Each row was made from one small tree. The marks that hang from a mark follow it in brackets, in alphabetical order. Every link used is in the known rows. Write each row's tree.
In the rows, 128 means zero.
Known rows:
Q[B[D[H]]]: [147 133 152 140 127 147  49 128 144 146 156 101 112 149 121 124 105  99]
B[D[C[Z] H]]: [134 133  74 123 134 134  85 144 136 121 141 105 115 152 126 117 114  59]
B[D[C H] Q]: [142 129 172 131 153 153  59 118 143 127 146  98 110 157 141 120 107  77]
E[Z[C]]: [124 172  82 125 130 108 105 114 154 138 146  82 102 144 108 115 113 118]
H[D[C E]]: [135 143 113 142 111 135 116 101 136 139 134  98 104 169 133 109 118 123]
H[D[B[Q] E[Z]]]: [146 150 123 151 113 146 115  88 146 155 142  91 110 162 100 112 125 134]
H[D[C]]: [137 153 112 133 121 136 102 119 142 144 133  87 106 163 137 113 111  98]
D[B[Q] C[Z] H]: [148 124 118 114 146 166 102 106 144 141 143  96 107 154 120 117 112  94]
Q[B[D[C H]]]: [139 126 166 135 129 155  67 129 142 144 150 105 118 164 135 121 110  96]
C[Z[E]]: [127 159  11 119 151 105  98 126 146 131 141  84 112 129 126 117 106  66]
Q[B]: [145 151 160 133 138 137  71 104 151 156 153  89 100 152 129 124  97 119]
Q[B[D[E]]]: [146 135 151 152 124 134  68 105 140 137 157 103 107 167 123 123 106 124]
D[H]: [136 142 122 124 133 139  73 110 149 144 147  96  98 127 126 118 106 103]
B[D[E[Z] H]]: [125 142  98 147 117 124  86 118 146 133 148 115 116 139 106 114 127 101]
H[D[E]]: [142 148  98 147 109 130 100  99 138 142 141  94 101 153 121 111 113 125]
B[D]: [137 152 104 138 133 123  58 123 142 127 150  88 102 147 129 123 103  84]
Z[E]: [126 158  62 126 148 114  85 111 152 139 142  81 108 127 138 117 106  90]
E[Z]: [124 170 107 131 135 114  93 113 154 148 142  93 103 136 118 118 113  96]
H[D[B E]]: [148 141  80 147  94 148 111  92 137 149 142  91 103 159 110 111 119 148]
C[Z]: [139 158  70 121 142 116  90 119 145 133 144  90  97 140 119 121 101  80]
Q[B[D]]: [147 146 148 143 132 135  55 126 144 144 155  92 107 162 126 127 100  99]
Q[B[D[C]]]: [140 141 164 138 135 141  72 127 142 139 150  95 112 177 140 124 105  98]

Which tree is each row?
[139 117 174 139 144 152  75  99 141 122 147 110 110 164 135 115 115 100]	B[D[C E H] Q]
[136 127 108 144 120 137  68 110 139 126 151 110 107 142 120 116 115 109]	B[D[E H]]
[129 120 123 138 120 143  85 111 137 121 144 115 112 158 134 113 120 106]	B[D[C E H]]
[129 137  68 131 101 140 127  93 151 142 149 102 109 145  89 108 132 166]	D[B E[Z[C]] H]
[121 146 110 137 120 128 104 101 152 147 143 114 109 130 109 111 125 118]	D[E[Z] H]
[127 125 136 128 127 146 106  93 144 136 141 113 103 149 135 110 119 127]	D[C E H]
[153 120 154 135 131 169  87  71 147 145 152 100  99 145 116 115 114 145]	D[B[Q] E H]
[142 142 167 134 158 138  66 113 143 123 146  89 103 169 146 123 102  77]	B[D[C] Q]
[152 133 148 138 137 155  91  69 148 142 152  91  93 157 120 117 109 145]	D[B[Q] E]
[129 149  87 144  91 143 144 103 141 153 132 101 118 172 110 107 137 140]	H[D[B C E[Z]]]
[137 132  63 124 119 143 134  96 138 132 140 104 104 168 118 113 121 124]	D[B C[Z] E]
[159 137 128 148 118 158  98  79 140 148 144  86 101 165 113 113 113 142]	H[D[B[Q] E]]
[137 118  69 121 115 156 130 101 139 136 140 114 110 155 113 110 126 125]	D[B C[Z] E H]
[147 138 161 123 145 162  96  88 149 144 144  84  99 167 137 119 108 118]	D[B[Q] C]
[138 155  60 126 126 126 113 134 135 137 131  89 109 163 125 113 112  74]	H[D[C[Z]]]
[143 129 122 124 158 143  73 131 139 121 145 101 112 157 129 120 108  53]	B[D[C[Z] H] Q]
[152 131 143 143 120 165 115  83 138 144 138  91 105 181 126 111 119 140]	H[D[B[Q] C E]]
[144 143 119 128 163 131  78 128 139 117 145  91 107 170 133 123 103  51]	B[D[C[Z]] Q]
[136 156  49 146  88 131 138 101 142 145 141  86 112 164  88 106 132 166]	H[D[B E[Z[C]]]]
[154 142 144 135 129 165 101 101 143 149 137  79 106 174 130 115 112 118]	H[D[B[Q] C]]
[145 146  44 126 109 146 127 127 133 144 132  86 112 168 116 113 119  98]	H[D[B C[Z]]]
[146 139 150 149 147 131  60  92 142 121 155  96  99 158 128 121 104 104]	B[D[E] Q]
[133 154 117 151 117 116  95 114 146 134 157  99 115 173  99 117 118 139]	Q[B[D[E[Z[C]]]]]
[140 132 142 138 128 156 103  80 154 152 149 106 108 142 103 113 126 137]	D[B[Q] E[Z] H]
[128 156   4 124 133 116 122 139 139 135 128  83 122 152 131 110 116  61]	H[D[C[Z[E]]]]
[124 143  76 142 113 117  95 118 144 122 150 106 115 147  98 111 128 126]	B[D[E[Z[C]] H]]
[142 134  95 141  96 155 127  94 136 146 135  96 108 174 124 108 125 147]	H[D[B C E]]
[148 134 157 136 151 147  44 115 144 130 153  94 105 142 127 122 103  80]	B[D[H] Q]
[152 130 154 126 143 169  73  91 151 152 151  88  99 138 120 119 108 122]	D[B[Q] H]
